Known rows, with every step that occurs:
A-Z-P-Y-J-N-E: [-0.26 -0.36 -0.07 -0.08 -0.27 -0.14 -0.04 -0.09 -0.24  0.01  0.25  0.18
 -0.11  0.27 -0.47 -0.35  0.24  0.09 -0.01  0.89 -0.04  0.05  0.01]
N-E-S-P-Y: [-0.08  0.09  0.05 -0.26 -0.25 -0.02 -0.05  0.11 -0.07 -0.16  0.12  0.14
  0.15  0.49 -0.68 -0.18 -0.13  0.05 -0.21  0.54 -0.08 -0.04  0.08]
N-E: [-0.03  0.02  0.07 -0.12 -0.02  0.01  0.04  0.22 -0.11 -0.18 -0.01 -0.01
  0.13  0.23 -0.26 -0.10  0.01  0.01  0.12  0.50  0.10 -0.04  0.09]
E-S-A-Z-P-Y-J: [-0.27  0.01 -0.06 -0.14 -0.46  0.02 -0.14 -0.47 -0.18  0.08  0.29  0.67
 -0.09 -0.04 -0.60  0.01 -0.15  0.16 -0.07  0.46 -0.22  0.12  0.00]
Y-J-N-E-S-A: [-0.15  0.04 -0.12 -0.21 -0.01 -0.23  0.02  0.22 -0.11 -0.14 -0.03  0.49
 -0.07  0.07 -0.57 -0.20 -0.10  0.13  0.32  0.30  0.06  0.13  0.09]
Y-J-S-A-Z: [ 0.16 -0.29 -0.13  0.12 -0.11  0.02 -0.08 -0.17 -0.20  0.03  0.06  0.27
 -0.11 -0.08 -0.25 -0.08  0.02  0.16  0.22  0.22 -0.07  0.20 -0.09]
Z-P-Y: [-0.01 -0.08 -0.10 -0.10 -0.37  0.09 -0.03 -0.27 -0.09  0.04  0.25  0.11
 -0.01  0.25 -0.11 -0.08  0.07 -0.09 -0.30  0.16 -0.09 -0.05 -0.01]
J-N-E-S-A-Y: [-0.05  0.38 -0.14 -0.13  0.08 -0.28 -0.02  0.23 -0.13 -0.18  0.07  0.43
  0.08  0.14 -0.43 -0.03 -0.20  0.12 -0.13  0.00 -0.08  0.07  0.09]
E-S: [-0.04  0.15 -0.01 -0.12 -0.10  0.06 -0.03 -0.19  0.09  0.02 -0.02  0.33
  0.04 -0.13 -0.24  0.01 -0.13  0.07 -0.01 -0.01 -0.06  0.00  0.15]
Z-P: [-0.02  0.00 -0.19 -0.09 -0.41  0.11  0.01 -0.15  0.00  0.01  0.02 -0.01
  0.02 -0.24 -0.09  0.04  0.02 -0.01  0.10  0.11  0.12 -0.08  0.02]
Z-P-Y-J-N: [-0.08 -0.28 -0.22 -0.14 -0.28 -0.09  0.00 -0.15 -0.10  0.10  0.14  0.22
 -0.18  0.20 -0.17 -0.29  0.17 -0.05 -0.06 -0.01 -0.09  0.00 -0.04]
A-Y-J-N-E-S: [-0.13  0.04 -0.12 -0.14  0.10 -0.19  0.02  0.13 -0.07 -0.07 -0.11  0.40
 -0.10  0.06 -0.40 -0.39  0.03  0.15  0.11 -0.37 -0.29 -0.01  0.16]
Y-J-N: [-0.08 -0.23 -0.13 -0.03  0.11 -0.23  0.04  0.19 -0.02  0.04 -0.13  0.14
 -0.21 -0.03 -0.09 -0.22  0.12  0.05  0.26 -0.17 -0.02  0.07  0.01]
Y-J: [-0.10 -0.25 -0.02 -0.04 -0.03  0.00  0.01 -0.03 -0.03  0.04 -0.13  0.13
 -0.17 -0.05 -0.12 -0.17  0.07  0.05  0.28 -0.12 -0.08  0.02  0.03]
J-N-E: [ 0.00  0.02 -0.06 -0.08  0.11 -0.26  0.07  0.38 -0.06 -0.14 -0.01 -0.04
  0.05  0.18 -0.22 -0.18  0.09  0.02  0.06  0.40  0.18  0.02  0.08]
E-N-J: [ 0.02  0.07  0.08 -0.05 -0.50 -0.05 -0.04  0.17 -0.08  0.20  0.04  0.00
 -0.21  0.26 -0.14 -0.03 -0.23  0.11  0.12  0.29 -0.12 -0.05 -0.16]
E-N: [ 0.06  0.00  0.00 -0.04 -0.48 -0.08 -0.05  0.19 -0.02  0.02  0.05  0.03
 -0.04 -0.19 -0.03 -0.12 -0.18  0.08 -0.02  0.07 -0.07  0.00 -0.08]
S-E-N-J-Y: [ 0.06  0.25  0.08 -0.15 -0.58 -0.23 -0.08  0.40 -0.01  0.24  0.16  0.07
 -0.22  0.19 -0.41  0.37 -0.06  0.11 -0.05  0.20  0.06 -0.04 -0.25]
Y-J-S-P-Z: [ 0.43 -0.37 -0.34 -0.01 -0.36  0.01 -0.08  0.00 -0.10 -0.08 -0.34 -0.11
 -0.11  0.04 -0.33 -0.33  0.09 -0.02  0.27 -0.19 -0.04  0.05 -0.14]
Z-P-Y-J-S-E-N: [ 0.25 -0.34 -0.23 -0.15 -0.77  0.08 -0.09 -0.03 -0.15  0.13  0.27  0.28
 -0.12  0.10 -0.41 -0.13  0.09  0.04 -0.09  0.01 -0.17 -0.03 -0.16]
A-Z-P-Y-J-N: [-0.23 -0.36 -0.11  0.03 -0.26 -0.13 -0.07 -0.23 -0.17  0.12  0.25  0.20
 -0.20  0.08 -0.27 -0.23  0.23  0.08 -0.09  0.54 -0.13  0.08 -0.02]
A-Y-J-S-E: [ 0.23 -0.17 -0.20  0.05  0.04  0.03 -0.04  0.08 -0.09  0.10 -0.03  0.21
 -0.13  0.06 -0.24  0.02  0.15  0.11  0.01 -0.72 -0.36 -0.02 -0.07]
S-A-Z-P-Y-J: [-0.25 -0.14 -0.07  0.00 -0.39 -0.01 -0.15 -0.32 -0.28  0.06  0.33  0.37
 -0.13  0.11 -0.38  0.06 -0.03  0.11 -0.08  0.56 -0.15  0.15 -0.12]

Rows:
[-0.09  0.14 -0.14 -0.04  0.10 -0.27 -0.04  0.28 -0.25 -0.13  0.01  0.31
 -0.09  0.27 -0.30 -0.13 -0.11  0.13  0.03 -0.22 -0.20  0.09 -0.03]	S-A-Y-J-N-E
[ 0.34 -0.01 -0.08  0.02 -0.08  0.04  0.00  0.13 -0.09  0.26  0.10  0.04
 -0.16  0.53 -0.36  0.42  0.07  0.03  0.16  0.22 -0.01 -0.04 -0.18]	N-J-S-E
[-0.11 -0.10 -0.04 -0.20 -0.26 -0.03 -0.10 -0.13  0.01  0.02  0.04  0.28
 -0.08  0.27 -0.58 -0.19 -0.10  0.06 -0.18  0.01 -0.28  0.01  0.01]	E-S-P-Y-J
[ 0.37 -0.14 -0.07  0.02 -0.16  0.02 -0.04 -0.05 -0.12  0.23  0.14 -0.17
 -0.14  0.86 -0.30  0.05 -0.02 -0.03 -0.18  0.26 -0.17 -0.03 -0.23]	N-J-S-P-Y
[ 0.21 -0.33 -0.23 -0.11 -0.42  0.13 -0.03 -0.16 -0.13  0.11  0.21  0.25
 -0.09  0.25 -0.39  0.01  0.21 -0.03 -0.08 -0.01 -0.11 -0.02 -0.10]	Z-P-Y-J-S-E
[ 0.00 -0.12 -0.27 -0.24 -0.30 -0.25 -0.05  0.28 -0.09 -0.22 -0.34  0.16
 -0.10  0.09 -0.71 -0.41 -0.02  0.05  0.32  0.25  0.02  0.06  0.04]	Y-J-N-E-S-P-Z
[-0.05  0.30 -0.10 -0.18  0.00 -0.27  0.00  0.28 -0.09 -0.16  0.08  0.37
  0.10  0.08 -0.48 -0.05 -0.16  0.09  0.01  0.41  0.13  0.10  0.10]	J-N-E-S-A
[ 0.01  0.32 -0.09  0.06  0.04 -0.07 -0.10 -0.01 -0.17 -0.05  0.13  0.22
  0.00  0.08 -0.03  0.21 -0.23  0.08 -0.25 -0.50 -0.28  0.04 -0.09]	S-A-Y
[-0.15 -0.12 -0.08 -0.22  0.01 -0.19  0.06  0.23 -0.02 -0.09 -0.12  0.35
 -0.09  0.02 -0.48 -0.39  0.04  0.11  0.35  0.22  0.05  0.04  0.18]	Y-J-N-E-S
[ 0.30 -0.15 -0.19  0.03 -0.32 -0.03 -0.10  0.19 -0.11  0.09  0.00  0.25
 -0.16 -0.08 -0.25 -0.10  0.03  0.18  0.00 -0.69 -0.41 -0.02 -0.13]	A-Y-J-S-E-N
[-0.11  0.28 -0.19 -0.08  0.02 -0.23 -0.07 -0.06 -0.07  0.00  0.01  0.64
 -0.12 -0.10 -0.36 -0.08 -0.24  0.15 -0.05 -0.55 -0.27  0.10  0.05]	E-S-A-Y-J-N
[-0.13  0.04 -0.20 -0.16 -0.05 -0.22 -0.03  0.30 -0.07 -0.10 -0.16  0.22
 -0.08  0.08 -0.56 -0.30 -0.05  0.16  0.09 -0.32 -0.29 -0.03  0.10]	A-Y-J-N-E-S-P
[-0.18 -0.18  0.01  0.03 -0.35  0.06 -0.09 -0.35 -0.17  0.08  0.33  0.12
 -0.05  0.09 -0.21 -0.04  0.14  0.05 -0.26  0.64 -0.11  0.02 -0.03]	A-Z-P-Y
[-0.16  0.24 -0.03 -0.23 -0.13 -0.03 -0.03  0.02 -0.17 -0.17 -0.03  0.53
  0.03  0.11 -0.59 -0.09 -0.23  0.17  0.09  0.03 -0.22  0.03  0.12]	N-E-S-A-Y-J
[ 0.24  0.01 -0.16  0.02 -0.88  0.01 -0.12 -0.07 -0.24  0.22  0.26  0.11
 -0.15 -0.01 -0.31  0.11 -0.27  0.20  0.14  0.72 -0.02  0.05 -0.22]	E-N-J-S-A-Z-P
[ 0.12 -0.36  0.00  0.10 -0.07 -0.02 -0.11 -0.33 -0.26  0.08  0.28  0.36
 -0.12  0.46 -0.26 -0.27  0.06  0.08 -0.26  0.28 -0.27  0.19 -0.16]	P-Y-J-S-A-Z
[-0.16  0.22 -0.03 -0.07  0.00 -0.28 -0.05  0.20 -0.16 -0.14  0.16  0.39
  0.07  0.03 -0.56 -0.06 -0.14  0.17  0.05  0.78  0.12  0.15  0.11]	J-N-E-S-A-Z
[-0.08 -0.27 -0.07 -0.15 -0.07 -0.24 -0.03  0.37 -0.16 -0.09  0.07 -0.05
 -0.10  0.64 -0.52 -0.34  0.07  0.00 -0.11  0.35 -0.13  0.02 -0.09]	S-P-Y-J-N-E
[ 0.38 -0.13 -0.03 -0.02 -0.65 -0.05 -0.10  0.12 -0.14  0.21  0.21 -0.12
 -0.16  0.61 -0.29 -0.17 -0.19  0.06 -0.21  0.29 -0.25 -0.03 -0.30]	E-N-J-S-P-Y
[ 0.03  0.23  0.12 -0.10 -0.16 -0.17  0.06 -0.06  0.07  0.24  0.01 -0.04
 -0.19  0.38 -0.12  0.05  0.03  0.02 -0.04  0.16  0.16 -0.02 -0.09]	N-J-Y
[ 0.48 -0.10 -0.14  0.00 -0.43 -0.01 -0.07  0.32 -0.06  0.07  0.14  0.08
  0.02 -0.12 -0.24  0.13 -0.02  0.09 -0.06 -0.03  0.01  0.03 -0.15]	J-S-E-N
[-0.09 -0.09 -0.12 -0.04  0.17 -0.21  0.03  0.27 -0.12 -0.06 -0.11  0.13
 -0.13  0.23 -0.20 -0.35  0.09  0.11  0.08 -0.36 -0.26 -0.02  0.04]	A-Y-J-N-E
[-0.12 -0.23 -0.07 -0.12  0.11 -0.22  0.07  0.35 -0.08 -0.10 -0.12  0.11
 -0.12  0.13 -0.31 -0.35  0.13  0.06  0.34  0.25  0.08  0.03  0.07]	Y-J-N-E
[ 0.06 -0.46 -0.13  0.07 -0.41  0.11 -0.07 -0.46 -0.18  0.12  0.25  0.19
 -0.11  0.08 -0.27 -0.26  0.23  0.09 -0.05  0.45 -0.12  0.08 -0.04]	A-Z-P-Y-J-S
[-0.17 -0.14 -0.18 -0.31 -0.38 -0.07  0.02 -0.11 -0.10 -0.03  0.13  0.44
 -0.05  0.25 -0.56 -0.40  0.07  0.02 -0.02  0.35 -0.05 -0.03  0.13]	Z-P-Y-J-N-E-S
[-0.13 -0.18  0.02 -0.20  0.04 -0.20  0.01  0.03 -0.09 -0.03  0.11  0.47
 -0.11  0.55 -0.49 -0.49  0.07  0.02 -0.13  0.27 -0.17  0.07  0.09]	P-Y-J-N-E-S
